Each row was made from one walk, in order. Every step used is in the known rows, and no mark comes twice. Write each row's walk.
In the rows, 128 means zero.
Known rows
leko poged tezud garupu gesap: [127 149  82 137 192 132 125 114 196 118 119 127 133 132 110 171 168 110
 112 115 141 115 125 138 154]
tezud garupu: [136 122 179 138 132 143 113 111 136 149 121 121 111 141 109 128 120 116
 120 117 116 117 142 129 134]
sena gesap poged tezud garupu leko mimar potuve: [139 129  44 140 113 140 157  55  53 114 155 140 157 110 135 115 149 140
 130 173 129 150  73 144 153]
garupu leko sena gesap poged: [122  93 201 130 108  98 120 127  53 109 150 128 140 135 137  86 123 126
 130 148 124 119 122 131 111]
poged leko mimar gesap garupu: [131 110  94 143  80 122 141  75 175 125 132 120 137 123 162 115 101 129
 133 150 116 134 165 112 114]
tezud poged: [130 117 191 127 107 155 121 181 185 161 124 138 117 151 125 149 123 120
 108  85 108 122 146 144 123]
poged tezud garupu: [137 140 129 129 168 142 119 127 154 165 117 126 119 115 100 165 112 132
 122 108 137 113 128 131 160]
mimar gesap poged leko sena: [115  97 140 159 102 100 176 142 153 124 151 131 147 107 168 104  79 122
 133 140 120 132 155 119 131]
garupu leko mimar gesap: [124 101 169 106 107 142 150  40 122 130 130 126 155 141 169 115 139 109
 131 140 126 129 151 128 107]
garupu gesap: [117 129 218 105 144 125 122 111 185 112 107 123 114 160 142 116 146 102
 128 130 138  96 152 121 101]
sena leko mimar gesap poged tezud garupu: [133 127  42 151 122 159 155 151 125 101 154 144 171 129 124 117 161 120
 126 126 135 174  97 112 143]
mimar leko poged tezud garupu: [143 148  56 137 169 158 126 193 129 168 117 125 127 105 110 174 153 129
 114  88 119 146 105 154 177]
poged tezud garupu gesap mimar leko: [131 182  74  92 178 147 113 143 163 119 108 130 111 113 114 154 150 133
 143 135 151 130 103  95 122]
mimar gesap garupu: [120 122 146 108  82 140 125 122 139 128 105 130  97 151 147  76 132 115
 135 139 110 140 169  91 115]
garupu leko sena gesap poged tezud: [123 110 150 124 142  94 128 141  62 128 148 132 149 114 130 123 115 140
 135 139 147 116 110 133 135]
sena gesap mimar: [130 129 193 109  62 130  79 171 127  79 116 143 105 160 124  94 103 121
 119 130 108 103 149 106 115]
gesap garupu leko: [129 117 153  94 108 122 113  92  79 171 105 104  96 128 125  82 150 141
 143 127 119 138 141 129  97]
poged leko mimar: [141 100 169 155 103 116 137 107 177 150 142 115 146 121 145 154  81 136
 119 115 124 101 151 162 120]
sena gesap mimar leko: [133 142 171  89  75 144  82 206 100  94 108 141 100 146 136  95 119 122
 129 126 107 125 123 106 120]
sena leko poged tezud garupu gesap: [116 159  65 138 194 138 124 176 179 105 115 121 141 147 106 150 211 100
 115 103 151 143 103 140 150]
garupu gesap mimar leko sena: [117 147 194 107 128 118 121 159 145 102 125 122 122 166 142 139 130 118
 146 150 142 118 140  99  74]
sena merib: [128 105 196 139 125 129 112 105 101 101 107 129  99 166 127 102 117 122
 125 114 111 117 153 142  97]
poged tezud garupu leko: [134 138 115 109 191 136 127  79 107 185 113 115 126  88 106 154 134 139
 134 113 148 123 112 144 152]

Which walk is each row?
[134 106 112 164  42 118 164 116 106  88 155 139 145 119 172  90 100 131
 116 163 106 133 112 155 137]  sena gesap poged leko mimar potuve
[134 126  81 122 159 126 111 114  71 127 134 138 132  88 110  99 145 140
 127 135 134 131  83 126 162]  sena gesap poged tezud garupu leko
[139 134  81 148 155 139 121 153 157 153 124 128 130 119  99 173 134 127
 106  90 118 123 129 157 172]  leko poged tezud garupu
[118 130  35  99 128 134 141 114 119 151 103 123 121 106 146 109 169 133
 132 118 129 157 140 128 144]  mimar gesap garupu leko poged tezud
[114 120 130  90 104 137 134  68  96 145  99 118 106 129 155  61 158 121
 147 144 120 151 153 100 111]  mimar gesap garupu leko
[116 178  28 129 123 144 151 111 165  91 113 136 117 139 127 145 165 127
 122 147 130 141 116 129 145]  leko poged tezud garupu gesap mimar potuve
[129 132  65 133 136 148 151 130 145 127 130 151 130 101 127 110 124 126
 126 127 126 143 119  99 161]  mimar gesap poged tezud garupu
[131 126 106 152 155 108 141  95 184 110 136 123 124  95 132  98 137 122
 130 144 130 121 115 123 132]  tezud garupu gesap poged leko
[124 134 110 131 133 138 133 252 145 141 111 122 136 145 117 143 165 124
 111  64 132 143 119 169 156]  sena leko poged tezud
[107 134 184 109  63 113 137  95  46  99 127 124 122 157 152 100 114 125
 140 179 121 132 135 125 105]  garupu leko sena gesap mimar potuve
[135 116 117 135 143 140 118  89 107 154 123 111 126 121 114 126 171 118
 114 106 107 138 126 160 147]  tezud garupu leko poged
[123 120 221 128  71 106  86 165 113  79 137 136 119 179 122 125  77 122
 124 147 119 100 160 103 103]  leko sena gesap mimar
[144 126  94 147 141 137 137 152 127 150 135 138 120 105  99 126 118 148
 124 107 127 131 110 128 151]  gesap poged tezud garupu
[138 117 130 127 116 125 138 189 134 155 125 139 121 112 122 114 108 152
 125  98 131 122 121 140 139]  gesap poged tezud
[125 145 116 121 158 109  96  90  85 119 140 127 137 118  98 163 105 140
 138 155 146 115 120 107 134]  poged tezud garupu leko sena gesap mimar
[117 113  51 161 188 118 158  37  51  98 145 137 145 112 130 115 131 131
 148 159 137 160 112 109 122]  mimar gesap poged tezud garupu leko sena merib
[126  96 211 150  85 102 109 181  92  89 155 138 132 162 128  96 100 119
 119 141 116 111 138 121 119]  leko sena gesap poged
[119 124 155 147  82 108 100 183 190 105 155 142 139 135 128 166  66 130
 114 126 114 110 152 123 123]  tezud poged leko sena gesap mimar
[124 154 127 116 203 131 119  91 192 129 114 124 121 127 113 161 143 115
 130 135 157 102 126 115 137]  poged tezud garupu gesap
[134 117 100 149 170 110 149 102  73 171 154 119 149  90 103 152 119 153
 141 132 146 139 104 138 134]  gesap poged tezud garupu leko sena
[142 126  44 143 116 144 185  50  59 157 151 127 152  95 131 129 151 156
 138 152 131 161  81 156 140]  gesap poged tezud garupu leko mimar potuve
[115 141 169 122 144 114 108 112 107  56 121 126 110 182 140 121 135 120
 153 157 134 129 137 104  50]  garupu gesap mimar leko sena merib
[138 141 164  98  81 150 105 199 115 138 104 128  97 136 133 108 119 139
 135 107 110 138 132 119 104]  gesap mimar leko
[140 153  73 107 106 146 121 239 134 147 108 135 117 115 123 150 129 151
 120  81 117 140 118 148 140]  gesap mimar leko poged tezud
[122 108 206 153 131  91 143 136 156 161 136 105 134 118 142 162  64 130
 127 120 133 104 166 150 124]  poged leko sena
[127 129 143 130 201 113 135  73  94 187 136 107 145 104 105 188 117 137
 141 129 158 120 127 142 141]  poged tezud garupu leko sena
[123 131 132 114 152 116 136 153 180 118 121 139 123 122 134 112 145 134
 132 123 151 108 116 125 120]  garupu gesap poged tezud
[143 104 144 160  97 138 139 132 222 161 155 128 161 122 139 188  93 136
 107  96 116 116 143 165 120]  tezud poged leko mimar
[123 158 150 121 153 128 110 117 138  99 135 120 124 154 121 149 143 115
 147 164 135 129 127  87  88]  tezud garupu gesap mimar leko sena
